Known rows, with every way that one mark hangs from another:
(j510 (j573 j485 j538 j925)): [-0.558  0.475  0.481 -1.390 -2.884  0.061 -1.227 -3.571  1.219 -2.130
  0.083  2.437  1.116 -1.646  0.500  1.481 -0.138 -2.403  0.854  0.527
 -0.243 -1.004]
(j279 (j866 j480 (j757 (j573 j510 j538 j925)))): [ 1.816 -1.533  1.219 -1.182 -0.300  0.941  0.970 -1.436 -1.713 -1.850
  0.103  0.345 -0.802 -3.320 -1.146 -1.703  0.709  0.875  0.008 -4.034
 -0.173  1.800]
(j211 j404): [-1.252  0.944 -0.665 -0.821 -1.002  1.489 -1.435 -0.266  3.068 -0.678
 -1.447  1.784  0.973  4.259  0.713  0.586 -1.647  0.003  0.183  2.435
 -0.312  1.340]
(j510 j573): [-0.494  1.674 -0.677 -0.280 -0.553  0.566 -2.139  1.699  3.132 -2.270
 -1.014  2.129  1.736  3.085  1.622  2.383 -1.758 -1.483  2.251  2.725
  0.356 -1.291]
(j573 j510 j538 j925): [-0.002 -0.434  2.175 -3.245 -3.629  0.411  0.200 -5.224  0.666 -2.585
 -1.037  0.756 -0.253 -0.422 -1.133 -0.331 -1.010 -0.673  1.343 -3.079
  1.428  0.204]
(j866 j279 j480 (j757 (j573 j485 j538 j925))): [ 1.803 -1.183 -0.688  0.900 -0.365 -1.020  0.164 -1.345 -2.590  2.329
  1.234 -0.356 -0.193 -3.345 -0.605  0.219  1.511 -0.836 -2.097 -0.324
 -0.338  0.595]
(j866 j480 j757): [ 1.619  0.611 -0.445  0.121 -0.171  1.132 -1.318  2.016 -0.163 -0.707
 -0.711  0.137  0.285  1.898  0.457  1.136 -0.310 -0.005  0.302  1.314
  0.621 -0.274]
(j279 (j866 j480 (j757 (j573 j485 j510 j538)))): [ 2.027 -1.301  2.481 -0.735 -1.597  0.622 -0.368 -1.305 -2.674 -0.406
  1.408  1.185 -0.920 -2.634 -1.914 -0.755  2.388  1.854 -1.400 -2.587
 -0.442  1.256]
(j404 j485): [-1.485  1.111  0.320 -0.986  0.161  0.785 -2.518  0.108  1.903 -1.000
 -1.790  1.410  0.202  1.988  1.067  1.774 -1.633  1.144  1.412  5.369
  1.298 -1.000]
(j757 j573 (j866 j480)): [-0.632  0.035 -1.462  2.264  1.562  0.028 -0.785  2.060  1.222  0.181
 -0.253 -3.380  0.814  0.612  1.248  0.270  1.603 -0.040  0.417  2.390
 -0.333 -1.083]
(j866 j279 j480 (j757 j573)): [ 1.757  0.163 -1.905  2.062  1.980 -0.717 -1.063  3.842 -0.645  2.201
  0.107 -0.844  0.618  1.732  0.613  1.030 -0.240  0.090 -0.556  1.870
  0.373  0.363]
(j279 (j866 (j757 j573))): [-0.009  0.073  0.347  0.380  1.464  0.375 -0.463  3.764  1.956 -1.983
 -0.446  2.003 -0.265  1.040  0.214 -0.423 -1.374  1.229  1.768  2.347
 -0.419  0.753]
(j866 j279): [-0.560  1.243 -0.474  0.275 -0.616  0.110  0.227  1.196  1.500 -0.212
 -1.749  1.374  0.227  4.210  0.520  0.283 -2.548 -0.431  1.395  2.255
  1.702 -0.211]
(j757 (j573 j485 j510 j538 j925) (j866 j279)): [-1.776 -1.412  1.469 -0.476 -0.846 -0.771  1.978 -3.985 -0.552  1.168
  0.798 -1.822 -0.777 -2.299 -2.005 -1.543  2.390 -0.920 -0.705 -2.932
 -0.344  0.392]
(j538 (j573 j485)): [-1.092  1.975  0.624 -0.266 -1.496 -1.871 -1.378 -0.188  1.613 -0.370
  0.744  2.337  0.624  1.928  0.902  0.947 -2.691  0.440 -0.243  1.196
 -0.112 -2.179]
(j404 j211): [-0.750  1.008  1.483 -1.959 -0.376  1.040 -1.807 -0.072  2.831 -1.163
 -2.323  1.419  0.083  3.102  1.002 -0.321 -1.750  0.600  3.600  2.863
  1.347 -0.856]
(j538 (j573 j485 j510 j925)): [-1.610  1.317  1.542 -2.668 -1.412 -1.459  1.109 -3.272  0.077 -0.593
  1.173  1.922 -0.234 -0.278 -0.271  0.031 -2.642  0.428 -0.534 -3.847
 -0.393 -1.394]
(j279 j866): [-1.074  0.921  1.156 -0.702 -0.987  1.553  0.552  1.340  2.027 -3.040
 -2.015  2.891 -0.408  2.632  0.665 -1.129 -2.571  0.724  2.516  2.091
  0.836  0.486]
(j866 j279 j480 j757): [ 1.506  0.460 -1.436  1.018  0.468  1.060 -0.146  3.018 -1.200  1.036
 -0.768  0.295  0.083  2.583  0.259  0.584 -0.792 -0.128 -0.311  0.963
  1.200  0.498]
(j866 j279 (j757 (j573 j485 j510 j538 j925))): [ 0.466 -1.379  1.503 -1.513 -1.156 -1.180  0.447 -3.092 -1.713  1.484
  1.303  0.519 -1.028 -2.319 -2.427 -0.223  1.184 -0.488 -1.142 -3.006
 -0.355  1.008]
(j279 (j866 j480 (j757 (j573 j510)))): [ 1.325 -0.336  0.817 -0.496  1.244  1.033  0.380  2.248 -1.045 -1.025
  0.220  0.380 -0.480  0.268 -0.540 -0.487  0.566  2.077  0.209 -1.896
 -0.454  1.408]

Rows:
[-1.203  1.384  0.624 -2.614 -0.884 -1.024  0.503 -1.999  1.154 -1.674
  0.014  1.259  0.501  1.156  0.392 -0.201 -4.004  0.204  0.954 -3.636
  0.238 -1.308]
(j538 (j573 j510 j925))
[-1.594 -0.279 -1.603  2.081  2.204 -0.465  2.159  0.124 -0.971  2.717
  0.749 -2.914 -0.417 -1.851  0.646 -0.825  1.928 -0.642 -1.650  0.128
 -0.991 -0.391]
(j757 (j573 j485 j925) (j866 j279 j480))
[ 0.650 -0.675  0.169 -0.430  1.506 -0.417  1.298 -0.610 -3.170  3.012
  1.560 -0.969 -1.033 -1.689 -1.185  0.492  1.416  0.103 -2.289 -3.616
 -0.881  0.533]
(j866 j279 j480 (j757 (j573 j485 j510 j925)))
[-0.450  0.206 -2.323  3.069  2.006 -0.201  0.541  2.887  0.385  1.763
 -0.467 -3.147  0.797  1.611  1.024 -0.521  1.218 -0.232 -0.439  1.812
  0.152 -0.359]
(j757 j573 (j866 j279 j480))
[-2.422 -0.023 -1.050  0.620  1.617 -0.273  0.307  0.205  2.936 -1.165
 -0.591 -2.193  0.268 -0.555  0.902 -0.405 -0.077 -0.843  1.701  1.561
 -0.920 -0.876]
(j757 (j573 j925) j866)
[-0.794  0.608 -1.440  2.074  0.638  1.489  1.154  2.141 -0.070  0.796
 -1.524 -1.942  0.417  2.587  0.702 -1.099  0.612 -0.425  0.026  1.320
  1.127 -0.051]
(j757 (j866 j279 j480))
[-0.018 -0.237 -0.074 -1.257  1.703 -0.642  0.820  0.492 -0.140  0.815
  0.266 -0.106 -0.656  0.600 -1.205  0.095 -0.798 -0.142  0.372 -2.598
 -0.048  0.865]
(j866 j279 (j757 (j573 j510 j925)))
[-0.512 -0.389  3.248 -3.524 -4.137  0.169  0.238 -6.237 -0.477 -1.412
  0.170  1.228 -0.900 -1.677 -1.548 -0.273  0.387 -0.530  0.146 -3.335
  0.573 -0.166]
(j573 j485 j510 j538 j925)
[ 1.197  0.348  0.156  0.285  0.021  2.549  0.661  3.352 -0.384 -2.006
 -1.148  1.897 -0.460  1.400  0.459 -0.793 -1.065  1.151  0.793  0.669
  0.505  0.914]
(j279 (j866 j480 j757))
[ 0.766 -0.385 -0.986  0.464  2.273  0.818  1.231  2.336 -0.534 -1.369
 -0.256  0.428 -0.503 -2.108  0.881 -0.887 -0.866  0.866  0.384  0.135
 -0.830  0.861]
(j279 (j866 j480 (j757 (j573 j925))))
[ 2.319 -0.927 -0.421  1.568 -0.680 -1.206 -1.588  0.279 -2.257  2.464
  1.283 -0.350  0.010 -1.170 -0.698  0.755  2.065 -0.233 -2.233  1.197
  0.248  0.326]
(j866 j279 j480 (j757 (j573 j485 j538)))
[ 2.282 -1.131 -1.685  1.192  0.307 -1.000 -0.094 -0.090 -1.704  1.331
  0.007 -0.900  0.233 -2.023 -0.014 -0.269  0.204 -0.990 -0.900 -0.122
  0.503  0.789]
(j866 j279 j480 (j757 (j573 j538 j925)))
[-1.142 -0.254 -2.524  2.270  2.606 -0.067  2.260  1.337  0.043  1.552
 -0.455 -3.397  0.402 -0.533  1.268 -1.134  0.649 -0.808 -0.238  0.513
 -0.232  0.014]
(j757 (j573 j925) (j866 j279 j480))
[-0.598 -1.178 -0.050  1.165 -0.636 -0.673  0.056 -3.241 -0.650  0.462
  0.835 -2.851  0.127 -4.298  0.082 -0.707  3.373 -0.756 -1.275  0.080
 -0.968 -0.629]
(j757 (j573 j485 j538 j925) (j866 j480))
[-1.756  1.465  0.108 -1.103 -1.122 -1.858  0.240 -1.694  0.939 -0.540
  0.714  2.090  0.209 -0.320  1.136  0.275 -3.239 -0.095 -0.192 -0.409
 -0.418 -2.139]
(j538 (j573 j485 j925))
[ 0.735 -0.199  0.299  1.260  1.019  0.522 -0.036  2.537 -1.082  0.002
  1.043  1.314 -0.703 -1.306  0.079  0.002  0.915  1.485 -0.888  1.475
 -1.135  0.477]
(j279 (j866 j480 (j757 (j573 j485))))
[-1.790  0.471 -1.530  2.266  2.031 -0.737  0.314  2.738  2.283  0.801
 -0.846 -1.995  0.554  2.407  0.430 -0.361  0.252 -0.437  0.906  2.768
  0.305 -0.356]
(j757 j573 (j866 j279))
[ 2.378 -1.167  1.074  0.032 -1.283 -0.849 -0.950 -1.351 -3.101  2.669
  1.684 -0.401 -0.334 -1.021 -1.908  0.598  2.744  0.459 -2.569 -2.481
  0.230  0.827]
(j866 j279 j480 (j757 (j573 j485 j510 j538)))
[-1.719 -0.662 -0.239  0.424  1.789 -0.005  2.970 -1.328 -2.072  2.751
  1.220 -3.153 -0.786 -1.878 -0.819 -1.095  2.526 -0.382 -1.809 -3.345
 -1.046  0.172]
(j757 (j573 j485 j510 j925) (j866 j279 j480))
[-1.501  1.266 -0.166 -1.322 -0.655  0.411 -0.195 -1.078  1.561 -1.407
  0.180  2.210  0.672 -0.432  1.209  1.972 -1.024 -2.125  0.999  0.921
 -0.910 -1.427]
(j510 (j573 j485 j925))
[ 0.485 -0.858 -0.137  1.317 -0.441 -0.187  0.272 -1.073 -1.113  1.269
 -0.164 -3.337  0.480  0.017 -0.961 -1.118  2.645  0.071 -0.806 -2.003
  0.850  0.566]
(j757 (j573 j510 j538) (j866 j279 j480))
[ 1.710 -0.507  0.181  0.264 -1.351 -1.148 -3.490  0.377  1.510 -1.276
 -0.222  0.402  0.606  0.463 -0.365  1.095  0.292  0.002  1.106  2.538
  0.383  0.095]
(j866 (j757 (j573 j538)))
[ 0.697 -0.536  1.142 -1.366  0.872 -0.292 -0.229 -1.467 -2.204  1.048
  1.871 -0.927 -0.910 -2.664 -1.062  1.117  1.661  0.446 -1.812 -3.267
 -1.402 -0.021]
(j866 j480 (j757 (j573 j485 j510 j925)))
[ 1.357 -0.075 -0.579  1.512  1.689  0.788 -0.074  3.881 -0.113 -1.041
 -0.154  0.707  0.089  0.170  0.741 -0.348 -0.443  1.407  0.413  1.711
 -0.362  0.570]
(j279 (j866 j480 (j757 j573)))
